Every row comes from one small tree of marks. The marks that hang from a mark follow it in brackets, in alphabetical order. Every link used is in the known rows. Which tree was each row made from?
Known rows:
siral[falav vedurur[lifen nolar zisun]]: [ 24  -5 -16 -53  51  49  15   0 -29  53  68  30   8 -43  49   3 -31   5
 -21  34  20 -31 -26 -29 -27 -50]
vedurur[nolar]: [ 11  -5   0 -20  -5  25  16  -6  -8  12  33  27  14 -26  15   5  -5  -8
   3  10  11  14 -18  23 -28  -8]
rofada[nolar vedurur[lifen]]: [ -2 -10 -22 -16  22  46  46  13   5  22  24   0  17 -21  57  -2 -26 -17
   4   9   7 -11  -1  37 -30 -47]
buketod[lifen siral]: [ -1 -10   0 -22 -51   9  15   0   1   3   3  17  15 -12  24   9   3   1
 -16  15  38 -20   5  10  14  20]
buketod[lifen siral[falav] vedurur]: [ -8  -3   8 -11 -20  22  14   0  -5   8  16   4  13  -6  36   0 -10   0
 -35  14  33 -47  16 -36   6  -2]
nolar[rofada zisun]: [  9  -9  -2 -40  -5  16   8   7   7 -28  13  33  35 -33   9   4 -21  43
  -3   1  24   8 -16  45 -80  10]
vedurur[zisun]: [ -3 -12  -6 -31   9 -10  11  14  17  44  15 -27   5 -28  19   5 -22  23
   9  35   7 -12 -22  14  -1 -10]
nolar[rofada[vedurur[lifen]]]: [  7  -3 -13 -20  13  37  33   9  13 -14  14  23  23 -22  46  -6 -31   8
  -3   0  13 -21   0  22 -72  21]
nolar[rofada[vedurur[lifen]] zisun]: [  4 -12  -9 -43   9  20  23  15   8 -28  14  22  28 -28  40   2 -32  38
   4   0  25  -6  -6  52 -88 -27]
dinatu[vedurur]: [  3  -5  -6  -6  -6  10  25  15   9  23  35   3  24 -26  13   0 -24   4
  15  -6   6 -26  16  38 -59 -19]
siral[falav]: [  6   5 -10 -19   0  26  15   1  10  -7  24  13  29 -21  25   6 -18   9
 -32  14   8 -21   5 -11 -16  -2]
falav[vedurur[nolar zisun]]: [  3  -6  -7 -37   7  14  16  10   4  21  38 -27  -4 -22  23   1 -23   1
  18  23   2  -3 -20  22 -57   4]
vedurur[lifen]: [ -2  -8  -4 -23  31  14  14   3 -12   4  16  -1  17 -11  48   3 -12   6
   4  18   8 -20 -11  17  -3 -18]
rofada[nolar[zisun] vedurur]: [ -3 -14 -22 -27 -12  28  37  20  21  19  20   8  24 -30  27   4 -23  10
   8   5  12  12  -2  58 -55 -69]
nolar[rofada[vedurur[zisun]]]: [  6  -5 -15 -26  -2  22  31  16  31  12  13   7  14 -32  29  -5 -37  18
   0   9  12 -15  -7  19 -71  27]
siral[falav vedurur[lifen nolar[rofada]]]: [ 35   4 -16 -42  40  79  20 -10 -34  10  66  74  26 -40  46  -2 -25  -3
 -36  10  23 -27 -14 -29 -73  -5]
buketod[lifen]: [ -2  -7  -2 -11 -21   3  16   4   8   3   1  -7  12 -22  25   8  -5   5
 -11  16  27 -14  -2   9  -7  -6]
dinatu[vedurur[lifen nolar[rofada] zisun]]: [ 15 -13   0 -30  45  35  26   8 -24  24  66  -4  10 -37  37   1 -51  -1
  22   8  26 -25 -16  50 -72 -18]
buketod[lifen siral[falav]]: [  3  -3  -3 -23 -44  23  16  -4  -1 -12  14  20  22 -14  30  12  -8  -2
 -42  16  43 -31  13  -8  15  17]
siral[falav[vedurur[nolar]]]: [ 11   9 -11 -26   2  42  19  -1  -1 -22  43   6  20 -17  28   3 -21  -8
 -25   8   5 -14   6  -5 -60   7]
falav[vedurur[lifen zisun]]: [ -7  -8 -10 -40  38   4  15  18  -1  14  24 -50  -2  -9  49  -1 -28  11
  18  30  -1 -29 -15  17 -37  -5]
rofada[nolar vedurur[zisun]]: [ -3 -13 -25 -22   5  28  42  22  28  54  24 -20   6 -34  34  -1 -35  -3
   9  22   6  -5 -11  33 -27 -42]

Which tree is each row?
[ -6 -18 -21 -33  20  33  37  18   2  10  25  -1  21 -25  51   4 -29   6
  10   9  17   1  -6  61 -42 -87]  rofada[nolar[zisun] vedurur[lifen]]
[ 16 -14   2 -46  57  37  15  -4 -30  13  48   1   1 -33  47   4 -38   4
   8  29  28  -6 -46  28 -35   4]  vedurur[lifen nolar[rofada] zisun]
[  6  -7 -13 -31  24  26  30  14  16   6  17   0  13 -28  49  -4 -42  16
   3  14  15 -25 -11  22 -64  14]  nolar[rofada[vedurur[lifen zisun]]]
[  7 -15   2 -31  25  20  20   9 -29   8  62   9  20 -29  31   8 -30   6
  25  -3  24 -11  -4  68 -66 -73]  dinatu[vedurur[lifen nolar[zisun]]]
[ 20  -8 -12 -38  27  43  16  -3 -30  48  49  55  12 -33  39  -2  -4  -3
   4  15  10 -12 -21  -6 -45 -35]  siral[vedurur[lifen nolar]]
[-13 -12   6 -25  -1  -3  10  13   6  58  16 -12   1  -8  24  -6 -14  17
   8  25   7 -33 -10 -14   7   3]  buketod[siral vedurur[zisun]]
[ 19  -7   2 -31  39  53  19 -13 -35 -18  42  38  17 -24  45   1 -22  -9
  -2   7  24  -1 -27  28 -53  16]  vedurur[lifen nolar[rofada]]
[  0 -13  15 -19   8  23  11  -1 -17  -5  25   9   8 -28  25   0 -17  12
  -4   6  37  -4 -18  10 -68 -27]  buketod[lifen vedurur[nolar[rofada zisun]]]
[ 15 -14   5 -48  35  41  10  -7 -38 -30  43  39  22 -29  40   8 -24  14
   4   7  33  12 -33  52 -64 -24]  vedurur[lifen nolar[rofada zisun]]
[  5  -9 -11 -39 -17  15  22  17  24 -23  11  29  31 -33  20   2 -29  40
   2  -4  21   3  -3  49 -98 -13]  nolar[rofada[vedurur] zisun]
[ 14 -13   2 -32  29  37  22   5 -30 -10  63  25  26 -33  31   4 -39   7
  19 -10  31 -11  -7  69 -97 -38]  dinatu[vedurur[lifen nolar[rofada zisun]]]
[ -1 -15  -5 -24  40   3  22  20  -6  43  46 -35   9 -26  40   3 -45  11
  26  17  13 -41  -3  43 -35 -44]  dinatu[vedurur[lifen zisun]]
[ 10 -13 -17 -45  39  15  12  14 -10  74  35  11   5 -35  42  -4 -19  22
   9  35   7 -33 -26 -14 -22 -37]  siral[vedurur[lifen zisun]]
[  6 -17   5 -45  32  20   7  -3 -36  -7  41  17  15 -23  40  12 -12  12
  13  16  25  12 -29  52 -26 -66]  vedurur[lifen nolar[zisun]]
[ 10  -6  -5 -46  43  36  19   5 -18  -5  46 -19  -2 -20  47  -2 -36  -1
  13  21  12 -13 -27  25 -74  23]  falav[vedurur[lifen nolar[rofada] zisun]]
[  1  -4  10 -26  26  46  15  -9 -36  10  48  25  14  -2  51  -2 -15 -12
 -20  12  19 -35  -1 -22  -3 -16]  buketod[siral[falav] vedurur[lifen nolar]]
[ 18 -10   3 -41  -3  34  10  -5 -13 -21  37  49  25 -37   9   7 -17  19
   1   1  28  25 -28  48 -78  -1]  vedurur[nolar[rofada zisun]]
[ 26  -1 -18 -46  18  44  14   2 -10  59  64  38  11 -49  23   2 -25  10
 -24  29  15 -20 -21 -32 -43 -35]  siral[falav vedurur[nolar zisun]]
[  0   2 -13 -37  37  24  16  11  -1  -7  36 -36  11 -14  50   3 -36   9
 -18  28   5 -38  -2  -8 -30  -9]  siral[falav[vedurur[lifen zisun]]]
[  7   2  -8 -42  26  38  14   1 -19 -34  48  -1  20 -16  44   8 -26   4
 -18  12  14 -14  -2  14 -58 -30]  siral[falav[vedurur[lifen nolar[zisun]]]]
